Each row comes from the steps of one walk. Every step used is in the known rows, and no mark comes twice. Write the walk behind each row, first mark first.
Known rows
labob -> tutafu -> tolig -> duzaki -> lito -> dosure: [  7  -3  -5  12   3  -1 -31  30   3 -16  -6   0  10 -23  25   2  -1  -8
  -3 -10   7   0 -10   0   8 -24 -25 -28   8   6   1   5  24   4  25   1
  22  19  -1  16  17 -15  10]
tolig -> tutafu -> labob: [  4   0  -6  -5  -1  -5 -28  23   5 -37  16   4  13 -29  23  17 -23 -10
   5 -16  -5  11   2  11   3 -29 -16  -6  -8  -9  -4 -16   5  -4  34   4
  11  15  -3  24  11 -17   3]
duzaki -> tolig -> tutafu -> labob: [  3   6  -7   7   0   0 -29  21   5 -40  24   4  13 -30  25  12 -18 -10
   3 -17  -4  12  -6   9   7 -30 -19  -7   3  -6  -2 -17  13   2  14   5
  12  20  -5  26  13 -15 -23]
dosure -> kanel -> keler -> kipebi -> vubom -> kezaz: [  4   2 -11   6   4 -23 -30  -7  51  10   4   1  11  -4  -8  18  -7 -10
  -5  11   5  23  21 -14  17 -29 -13   4 -16  -1  -8  -1   7 -20  29   3
   7 -23  15   9   0 -23  12]
tutafu -> tolig -> duzaki -> lito -> dosure -> kanel -> keler -> kipebi: [  4  -5 -14  22   8  -3 -35   5  41  -4 -17  -3   8 -13  -5   3  12 -10
 -10   0  13  18  -4 -22  17 -28 -25 -21 -10   7  -2  11  21 -14  32   4
  20 -19  12   4   5 -11  11]
buzu -> mozam: [ -9   0 -11  12  -4 -13 -28  17   5   5  16   1   9 -18  22  15  -7 -18
  -4   4  -7   7  11  13   4 -29 -14 -11 -11  -8 -11 -17  10 -21  29   2
   5  25  -1  38  21 -15  11]
keler -> kanel -> dosure -> lito -> duzaki -> tolig -> tutafu -> labob -> libo: [ 11  14 -17  20 -10   1 -30  23  16 -33  -2   2  12 -29   1   5 -15 -22
  -2 -39   8 -10  -3 -25   3 -23 -11  -7  18   7   8  -6   4   2   8  -7
  12  -9   8   0 -14 -13 -28]
libo -> vubom -> kezaz: [ -1  -1  -7   1   2 -22 -25  15   5   8  11  -1   7 -18  19  12  -9   4
   0   0   8   8  10   8   6 -28  -9  -7 -17  -3  -6  -4  11 -26  29   8
   5  20  -3  23  18 -25  10]
kanel -> dosure -> lito: [  3   3 -15   5  -2 -14 -26  29  12  12 -17   1   8 -27   7   6  -4 -10
 -20   1   5  16  11 -19   8 -24 -11  -6 -10  -3 -13   8   7 -20  38   1
  11   0   9   3  13 -19  20]
tolig -> tutafu -> labob -> libo -> fodud: [  3  -4 -10 -18  -4  -2 -29  20  -1 -46  17   3  12 -31  19  13 -33  -3
   4 -31  -3  -1  -1  10   4 -28 -10   2   4 -10  -2 -26   4  -6  32   0
  10  17 -11  14   5 -13   9]
lito -> duzaki -> tolig -> tutafu -> labob -> libo: [ 13   7 -11  15  -5   2 -33  24   4 -42  29   2  14 -28  22  13 -17 -19
   6 -30  -1  -1  -5   7   4 -25 -16 -14  22   4  10 -15  -1   3   2  -4
   9  29  -3  21  -3 -14 -21]
lito -> duzaki -> tolig -> tutafu: [  8  10 -13  28  -1  -3 -31  25   6 -24  30   3  13 -23  23  11   9 -12
   2   4  -1  10  -4   9   2 -23 -20 -22   3   7   6   0   3 -11   4   2
  -6  33   1  26  10 -15 -23]
buzu -> mozam -> rine: [-19  -3 -12  13   2 -11 -29  19   3   8  17   5   6 -23  24  13  -4 -20
  -7  11  -3  10  10  15   6 -26 -18 -13 -20  -6 -11 -21  19 -19  26   1
   2  35  -5  52  23  -6  13]
labob -> libo -> vubom -> kipebi -> keler -> kanel -> dosure -> lito: [  2   1 -16  -8  -5 -20 -31   2  33   7 -19   3   8 -30  -5   8 -18  -6
  -9 -18   2 -12   2 -29   9 -23   6   5   9  -3 -10  -1  13 -35  38  -3
  11 -27  12  -7  -2 -21   5]
dosure -> lito: [  3   4 -11   4   1 -13 -28  24   8  11   7   3  10 -27  19   8  -5 -11
 -21   4  -4   5  11  -2  10 -24 -15 -12 -11  -4 -11   8  11 -22  36   2
  10   5   5  19  18 -16  17]
fodud -> libo -> labob -> tutafu: [  4   7  -8 -12   3 -10 -33  16   0  -7  21   3  14 -29  20  12 -20  10
  -8   7  -6   5   6   9   5 -25   0   0   9  -4  -6 -18  13 -10  41   1
   6  19 -10   5   1  -1  22]
vubom -> kezaz -> buzu -> mozam -> rine: [  3  -4  -9  19  -3 -19 -30  14   5   8  12   8   4 -21  19   9  -8 -19
   3  17  -2   9  13  14   8 -29 -16  -8 -21  -5  -4 -37   1 -18  -1   7
   2  32  -7  53  22 -18  11]
kezaz -> vubom -> kipebi: [  2  -3 -16   1   1 -19 -34  18  14   3  11   7   6 -32  19  14 -11 -10
  -3  20  -2   9  15   6   5 -25 -11  -5  -7  -2  -9  -1  -1 -19  19   0
   7  18   4  28  23   0  11]
fodud -> libo: [  7   1  -5  -2   4 -13 -33  18   4   3  16   2  15 -25  17  10  -6  -3
  -7   8  -7  10   8   7   6 -24  -2  -7  -3  -4  -9  -7   9 -25  44  -4
   8  24  -3  16  16  -1  17]
vubom -> libo -> labob -> tutafu -> tolig -> duzaki -> lito -> dosure -> kanel: [  5   0  -6   0   4   1 -32  32   6 -16 -18   2   8 -11  10  -2  -6 -17
   3   3  25   9 -15 -12   9 -27 -24 -21   7   3   1  -1  27   0  29   8
  16  10  -7   7   8 -27  10]
fodud -> libo -> vubom: [  2   1  -7  -5   6 -16 -31  15   3   5  14   0  13 -26  16   9  -7  10
  -9  -4  -1  11   5   6   6 -24   1  -6  -6  -5  -8 -10   9 -34  47  -1
   6  24  -7  15  16   4  16]
kanel -> dosure -> lito -> duzaki -> tolig -> tutafu -> labob -> libo: [ 12  12 -16  18  -9   2 -30  33   9 -36  -4   1  12 -29   8   4 -15 -19
  -9 -36   6   7  -6 -22   6 -24 -15 -10  23   2   6  -7  -2   4   5  -7
  13   8   5   2  -8 -19 -14]
lito -> duzaki -> tolig -> tutafu -> labob -> libo -> vubom -> kipebi: [  7   7 -16  10  -6  -3 -33  20   9 -41  24   0   9 -29  21  12 -20  -5
   8 -36   2  -1  -7   5   2 -26 -13 -11  21   1   9 -19   4  -6   3   2
   5  29  -5  21  -1 -18 -24]
duzaki -> lito -> dosure: [  1   1  -5  17   6 -12 -30  32   7   6 -15   0  10 -22  21  -1   2  -7
  -1   0  -4   4  13  -5   5 -28 -16 -28   5  -2 -11  16  24 -20  31   3
   7  22   9  16  29 -19  10]
vubom -> kipebi -> keler -> kanel -> dosure -> lito -> duzaki -> tolig -> tutafu: [  9  14 -20  32  -8  -7 -29   9  37 -20  -4   4  11 -26  -2   6   8 -13
  -2   1  -1   0  -9 -30   5 -24  -9 -10   6   7   3   9   9 -17   8   3
  -1 -17  18   2  -3 -26 -32]
mozam -> buzu: [ 17  -6 -13   2   1 -11 -31  21   4   5  18   5   8 -32  21  15  -3 -11
  -9   8 -12  11  11  13   5 -25 -12 -13  -7 -10 -10 -30  -2 -21  33   4
   2  27   1  34  20 -16  11]
vubom -> kipebi -> keler: [  6  -5 -10   1   0 -17 -32   7  24   0  14   4   9 -27  19  19 -10  -9
   0  13 -13   7   4   4   9 -27  -6  -5  -4  -4 -11  -2   9 -26  34   6
   8  11   7  19  15 -28  12]
keler -> kipebi -> vubom -> libo: [  5   0  -6  -8   0 -17 -30  11  44   8  13   4  11 -21  18  17 -10 -34
  -1  15   3  15  16   4  14 -22 -10  -5 -10  -5 -10  -3   8 -32  34  -2
   5   6   2  21  19 -17  10]
libo -> labob -> tutafu -> tolig -> duzaki -> lito -> dosure -> kanel: [  1   0 -10   8   7   2 -31  33   6 -18 -16   0   9 -14  12   0  -4   3
  -5   0  11   3 -13 -11   9 -28 -22 -21   2   4   1   0  26   7  29   9
  17  11  -1   6   8 -12  11]
dilu -> fodud: [  3  -2 -10   1  -5 -10 -24  20   5   3  14   3  14 -25  27  18  -4 -14
 -12  -8 -25  11  12  13   5 -24 -12  -2 -13  -8  -9  -8  12 -26  34   8
   6  24  -4  23  17 -34   9]
dilu -> fodud -> libo -> labob: [  2   2  -8  -7  -2  -8 -26  15   2  -3  15   2  17 -29  20  12  -9   5
 -15   7 -28  12   7  12   5 -26   1   5 -11  -9  -8 -17  14 -28  43   7
   4  26 -14  10  11 -18  16]
kezaz -> buzu -> mozam -> rine: [  2  -4 -14  16   0 -13 -33  16   5   8  15   9   5 -30  22  11  -6 -22
  -3  12  -6  10  11  15   8 -26 -16 -10 -19  -5  -7 -38  -2 -23   8   5
   2  34  -8  50  22  -3  13]
rine -> mozam: [ 16  -7  -6 -10   0 -12 -29  24   5   8  20   5  14 -25  24  22   2 -10
  -4  11   0   3  11  15   4 -28 -13 -10 -22  -6  -2  -7   3 -19  28   3
   7  29  -2  25  21 -14  10]
vubom -> kezaz -> buzu: [ 25  -3  -7   8  -2 -21 -31  16   8   5  12   6   7 -24  17  11 -10 -10
   5  12  -1   7  14   9   8 -28 -10  -5 -13  -1  -2 -18 -10 -19   9   8
   7  19  -2  22  16 -26  11]
kanel -> keler: [  5  -2 -13   3   3 -15 -32  -1   9   6  19   2   9 -28  10  17  -5  -8
  -6   6   7  18  14   5   7 -27 -17  -6  -8   1  -9   0   4 -22  37   2
   8   2   4  12   2 -21  16]
fodud -> libo -> labob -> tutafu -> tolig -> duzaki -> lito: [  6  -2  -6   2   0   1 -32  15   0 -22  23   2  15 -32  22   3  -7  10
  -9   7   8   3 -16  12  12 -24 -10 -12   8   7   4 -11  34   3  33   1
  23  26 -13   8   1   5  16]
libo -> labob -> tutafu -> tolig: [  0   5 -18 -13   1  -5 -29  18   1 -13  19   3   7 -32  26  19 -21   2
  -2   9  -1   2  -5  10  11 -26 -13  -6  -1  -5  -4 -17  13  -2  34   8
  20  14  -8  12   1 -10  26]
fodud -> libo -> vubom -> kipebi -> keler -> kanel -> dosure: [  3   0 -13  -4   0 -21 -32  -4  31   4 -10   1  11 -28  -6  12  -9   9
   4  -4   0   3   2 -21   4 -26  14   8  -4  -3 -10 -10  14 -40  51   0
   7 -10   6  -6   2  -6   3]

Write each row's walk
[  8  11 -18  14  -8   4 -29  26   2 -42  18   0  11 -30  17   2 -17  -6
 -11 -38  -1  -5  -9  -6   8 -25 -17 -10  13   1   9 -10   3  -1   3  -1
  11  15  -4  14  -3 -12 -13]
dosure -> lito -> duzaki -> tolig -> tutafu -> labob -> libo -> fodud
[  7  -1  -8  13   6   0 -33  35   6 -14 -17   1  11 -10  12   1   2  -9
  -4 -14   8   4 -11 -12  10 -25 -25 -24   7   4   1   4  25   5  28   3
  20  11   4  13  13 -14   9]
labob -> tutafu -> tolig -> duzaki -> lito -> dosure -> kanel
[  4  -6  -9  25   8 -10 -34   6  41   5 -16  -2  10 -10  -6   0  11  -9
 -13  -3  13  19  10 -20  11 -28 -23 -19  -8  10  -4  16  21 -19  31   3
   4 -15  14   3   9 -16   2]
tolig -> duzaki -> lito -> dosure -> kanel -> keler -> kipebi
[  3   1 -19   5   5 -16 -35  -4  40  11   7   1   9 -14  -4  18  -3 -12
 -12   2   2  22  17 -11  14 -27 -14  -1 -11  -1 -10  -1   9 -27  39   3
   4 -22  12   6  -4 -13  16]
dosure -> kanel -> keler -> kipebi
[  5  -8  -5  18   5  -1 -30  30   6 -11  -9  -2   9 -24  22   0   7  -8
  -3   5   8   4  -9   0   8 -26 -23 -31  -9   6  -2  11  21  -9  29   3
  21  25   1  19  27 -12   7]
tutafu -> tolig -> duzaki -> lito -> dosure
[  3   4  -8 -18  -1 -12 -30  18   2  -3  18   6   8 -26  23  16 -22 -18
   2   9  13   9   7  11   5 -25 -12  -3   7  -4  -6 -13  13 -13  32   5
   3  16 -11  12   3 -29  16]
vubom -> libo -> labob -> tutafu
[  8  17 -20  30  -8   0 -27  25  18 -29  -4   1  10 -29   3   5  -6 -16
  -3 -28   9   0  -2 -26   2 -26 -15  -9  -2   7   7  -1   7   1  12   1
  11 -10  11   5  -8 -13 -30]
keler -> kanel -> dosure -> lito -> duzaki -> tolig -> tutafu -> labob
[  4  -6  -5  23  10 -12 -33   6  52   2 -17  -1  12  -9  -7   1   9 -10
 -12   1  12  20  13 -22  13 -27 -21 -16 -10   9  -5  16  16 -17  30   1
   7 -16  17   3  12 -10   0]
tolig -> duzaki -> lito -> dosure -> kanel -> keler -> kipebi -> vubom
[  3   2 -16   3   7 -18 -33  -5  51   9   6   3  12 -13  -5  19  -5 -13
 -11   6   0  23  20 -13  17 -26 -13   2 -13  -2 -11  -2   5 -25  38   0
   8 -22  14   7   0  -7  15]
dosure -> kanel -> keler -> kipebi -> vubom
[  1   2 -16  -7   9 -15 -32   2  48   6 -25  -2   7  -7 -13   8  -6 -17
  -2   2  12  26  16 -30  13 -29 -14  -1 -15  -8 -11   0  -2 -36  41   3
   3 -25   8  -2   9 -22  18]
lito -> dosure -> kanel -> keler -> kipebi -> vubom -> libo -> fodud
[  4   2 -13   6  12 -14 -34  14  13   8 -20  -1   8  -9  -5   8  -2  -7
  -5   0   5  20  14 -21   4 -30 -18 -11  -7  -4 -12   5  -3 -22  42   4
   4 -11  12   3   8 -24  16]
lito -> dosure -> kanel -> keler
[  4  -4  -5 -19  -3 -10 -32   4  20 -44  13   4  12 -32  18  18 -37  -3
   9 -32 -10   0  -9   4   7 -28  -3   2  16 -13  -4 -26   4 -17  31   1
  11   4  -4  16   2 -25   2]
tolig -> tutafu -> labob -> libo -> vubom -> kipebi -> keler
[  4  -1 -15   4   6 -15 -34   4  12   8   7   3   9 -14  -2  15  -3  -9
  -8   2   8  22  13  -7   8 -28 -17  -3  -8   0 -10  -1   6 -21  41   3
   6  -6   8   9  -1 -20  16]
dosure -> kanel -> keler
[  3  -6 -12   2   1 -20 -35   5  25  -1  11   9   8 -32  16  17 -12 -10
  -1  20  -9   9   6   2   9 -25  -6  -2  -3  -3  -9  -1  -5 -25  19   0
  10   8   8  24  17  -4  11]
kezaz -> vubom -> kipebi -> keler
[  0   5 -12  -9   2 -11 -28  19   2  -5  20   4   8 -30  25  17 -21   2
  -5   6   0   2  10  12   4 -26 -11  -4   1  -2  -6 -12  12  -6  32   7
   4  17  -6  11   3 -15  18]
libo -> labob -> tutafu
[  1   4 -14  19   9 -14 -35   7  42  12 -23  -1   9 -10  -5   2   6  -9
  -8  -4   1  19  18 -26  13 -30 -18 -18   5  -1 -12  16  25 -26  35   4
   5 -22  20   0   8 -18  14]
duzaki -> lito -> dosure -> kanel -> keler -> kipebi
[  2  -6 -15 -12   0 -11 -30  18   0  -4  17   2   9 -28  18  12 -16  -3
  -5  -8  -1  -4   8   9   6 -24  -6  -2   1  -3  -7 -11   7 -23  33  -1
   6  25  -6  13  11 -10  20]
labob -> libo -> fodud
[  8  12 -18  34  -1  -7 -30  27   9   9  18   0   8 -25  20   4  10 -14
 -20  -1  -1   4   4  -5  10 -22 -19 -23  -2   9   1  14   7 -16   8   2
   7  20   7  21  10 -14  -9]
dosure -> lito -> duzaki -> tolig
[  6   0 -14  15   6  -3 -36   5  38 -10 -14  -2   9 -12  -2   5   3  -9
 -10 -14  12  15  -5 -21  17 -26 -26 -18   7   7   1   5  25  -2  29   2
  21 -25  11   0  -5 -14  13]
labob -> tutafu -> tolig -> duzaki -> lito -> dosure -> kanel -> keler -> kipebi
[  5   3  -5   5   9   3 -34  30   3 -20 -16  -1  14 -13   6  -5  -3  11
  -7   1   6   5 -16 -14   9 -27 -11 -18  10   3   1  -5  26   3  38   3
  19  13  -5  -1   7   2  16]
fodud -> libo -> labob -> tutafu -> tolig -> duzaki -> lito -> dosure -> kanel
[  1   6  -7  11   2  -3 -30  20   5 -26  27   6  14 -27  23  10  -1  -9
  -1   8  -4  12  -5  11   7 -26 -18 -12   5  -3  -5  -6  14 -11  13   3
  -2  23  -4  26  20 -16 -23]
duzaki -> tolig -> tutafu
[  5  -7  -2  23   8  -7 -31  36  10   0 -19   0  11  -8   8  -5  10  -9
  -7  -3  10   9   4 -11   3 -27 -21 -25  -8   7  -5  15  20 -12  31   4
   4  20   8  15  26 -16  -2]
tolig -> duzaki -> lito -> dosure -> kanel
[  9  10 -13  24  -3   1 -30  25   6 -38  28   1  12 -27  24  14  -8 -12
   5 -19  -1   9  -5   7   3 -27 -21 -16   2   4   8 -10   2   2   6   4
   8  29  -1  26   3 -15 -23]
lito -> duzaki -> tolig -> tutafu -> labob
[  5  -9   0  22   6  -8 -29  31   7  -2  -7   0  11 -21  21  -3   8  -8
  -6   2   9   4   5   1   2 -26 -21 -28  -8   8  -3  16  19 -13  27   3
   6  29   4  18  29 -18  -1]
tolig -> duzaki -> lito -> dosure
[  4  -3  -4  -1   2   1 -30  27   2 -19  -6   1   8 -25  23   0  -8 -16
   4   8  24   5 -14   0   7 -26 -24 -24   8   4   2   0  25  -1  26   6
  17  18 -11  10  11 -28  10]
vubom -> libo -> labob -> tutafu -> tolig -> duzaki -> lito -> dosure
[  2  -4 -11 -11  -1 -20 -34  -7  27   1  14   4   9 -29  10  18 -20  -7
   7 -12  -5 -19   3   1   7 -24   5   1   8  -2  -8 -10  14 -36  36   0
   6  -6   4  12   2 -17  -2]
labob -> libo -> vubom -> kipebi -> keler -> kanel
[  9   6 -21  22  -4 -14 -27  33  13  13 -14  -2   6 -24   7   7   6 -12
 -17  -2   9  13  13 -22   3 -21 -13 -17 -11   6  -2  14  -3 -21  30   0
   7  10  13   3   3 -18  20]
kanel -> dosure -> lito -> duzaki
[  6 -12  -2  19   0  -9 -29  21   6  -2  20   3  12 -27  24   4   7 -10
  -9   4  12   6   4  15   6 -24 -20 -20  -9  12  -2  10  28 -13  26   2
   8  33   0  24  21 -13  -2]
tolig -> duzaki -> lito
[  3   5 -13   5  13 -16 -34   5  52   9 -22  -2  10  -8  -8  12  -4 -10
  -8   4  -2  21  21 -26  13 -28 -14  -7 -11  -5 -12   5  -4 -25  40   1
   5 -27  18   1   9 -12  15]
lito -> dosure -> kanel -> keler -> kipebi -> vubom
[  2   2 -12  -6  -4   3 -30  18  -1 -50  25   4  12 -32  20   9 -28  -3
   2 -32  -4   0  -9   8   8 -30 -13   1  14  -7   0 -26  11   1  11   0
  12  23 -12  16   7 -11 -16]
duzaki -> tolig -> tutafu -> labob -> libo -> fodud
[  3   0 -14   2   4 -18 -31 -10  48   7  18   1  11 -27   8  21  -7 -12
  -9  11   0  19  21   0  15 -26 -12  -1 -13  -1  -9  -1   4 -26  35  -1
   9 -14  10  10   4  -9  15]
kanel -> keler -> kipebi -> vubom
[  4  -6  -7  19   8  -1 -32  35   9  -8 -20  -1  10 -10   9  -2  10  -9
  -4   1   9   8 -10 -13  10 -27 -23 -28 -10   4  -3  11  22  -8  33   5
  20  17   5  16  23 -11   7]
tutafu -> tolig -> duzaki -> lito -> dosure -> kanel
[  1  -2  -8   7   5   1 -29  28   2 -21  -4  -1   9 -28  24   1  -6   5
  -3   4  11  -2 -11   1   7 -27 -22 -25   2   5   2   1  24   6  26   8
  19  19  -6   9  12 -13  12]
libo -> labob -> tutafu -> tolig -> duzaki -> lito -> dosure
[  2   1 -10  -7   3 -18 -33  14   9   4  12  -1  11 -26  16  10  -9  11
  -6   1  -5  10   7   5   5 -26   2  -4  -5  -6 -10 -11  14 -34  46   3
   4  23  -5  16  19  -4  14]
fodud -> libo -> vubom -> kipebi
[  6  17 -20  33  -6  -3 -28  24  18 -14  -2   2  11 -25   2   3  11 -15
  -6  -4  10   1  -1 -24   1 -22 -15 -14   0   9   5  10   8 -11  10   0
  -3  -6  12   5  -1 -13 -30]
keler -> kanel -> dosure -> lito -> duzaki -> tolig -> tutafu
[  3   2  -2  -2   3 -22 -29  13   3   6  11  -1  12 -17  14   7  -8  12
  -3   1   3  10   6   5   6 -27   1  -4  -9  -4  -5  -9  12 -30  37   2
   6  23  -7  17  16 -11  14]
fodud -> libo -> vubom -> kezaz
[  6  -1 -10  -6   1 -18 -32 -10  48   9  16   3  11 -24   6  20  -9 -32
  -3  14  13  26  18  -1  15 -25 -14  -1  -7  -2  -9  -2   5 -33  35  -3
   7 -15   5  11   4 -24  13]
kanel -> keler -> kipebi -> vubom -> libo
[  2   2 -11  19  10 -14 -34  15  13   9 -24   1  10 -10  -3  -1   6  -7
  -4  -5   7  19  14 -22   7 -31 -21 -20   7   0 -12  17  21 -20  36   4
   7  -7  16   3  10 -25  12]
duzaki -> lito -> dosure -> kanel -> keler
[ -1  -2 -10 -10   1 -15 -32  16   6   3  12   9   6 -32  18  11 -16 -20
   1  31  17  14   9   8   5 -25 -10  -4  -9  -3  -7  -6  -4 -25  21   1
   3  18 -10  21  15  -4  14]
kezaz -> vubom -> libo -> labob
[  0   1  -9 -12   1 -15 -29   9  44   4  14   3   9 -26  18  16 -16 -21
  -1  29   6  14  15   5  14 -25  -7  -2 -15  -5  -9  -8   9 -29  34   4
   2   5  -3  14  14 -15  13]
keler -> kipebi -> vubom -> libo -> labob
[  4  -5 -11 -15  -3 -17 -33  -7  26 -14  12   3   8 -32  11  21 -38  -8
  10 -36  -5 -20   3  -1   7 -28   4   7   6  -4  -5 -21  13 -23  38   1
  20  -9   2  11  -5 -16  -2]
tutafu -> labob -> libo -> vubom -> kipebi -> keler -> kanel
[  2   4 -16   7  11 -14 -35   6  41  11 -20  -3   7  -9  -8  11  -2 -10
  -9   0  -1  21  18 -24  10 -29 -15 -10 -10  -4 -11   5   0 -27  41   4
   3 -27  16   0   5 -17  17]
lito -> dosure -> kanel -> keler -> kipebi
[  3  -1 -16   4   3 -16 -33  -9  37   9  20   0   8 -28   8  20  -5 -11
 -10   6   1  18  18   1  12 -26 -14  -3 -11   0  -8  -1   8 -28  36   2
   7 -14   8   9   0 -14  17]
kanel -> keler -> kipebi
[  6   1 -12  -6   4 -18 -34  -5  52  12   3   4  11 -10  -6  18  -7 -33
  -4   9  14  30  17 -14  17 -25 -14   3  -8  -3 -11  -3   6 -32  38  -2
   6 -23   9   8  -1 -22  12]
dosure -> kanel -> keler -> kipebi -> vubom -> libo
[  6   3  -5  -2  -2   1 -32  20   2 -44  26   6  15 -30  23  12 -28 -17
   3 -27  -5   1  -7  10   9 -28 -14  -4  23  -5  -1 -23  10   4  10  -4
  13  20  -8  21   6 -15 -21]
duzaki -> tolig -> tutafu -> labob -> libo
[  5   6 -24  19  -6 -20 -28   7  36  14 -17  -2   4 -27  -4  10   2  -2
  -6 -11   7  -4   5 -32   3 -23   0  -8 -13   6  -1  11   5 -37  34   5
   5 -19  19  -3  -6 -20   3]
libo -> vubom -> kipebi -> keler -> kanel -> dosure -> lito -> duzaki
[  2   2  -7  -6   6 -11 -31  16   3  -1  18   2  13 -30  17   9 -11   9
  -8  22  -5   8   7   8   5 -27   2  -4  -9  -4  -9 -10  10 -23  45   2
   5  24  -8   9  12   1  20]
fodud -> libo -> labob
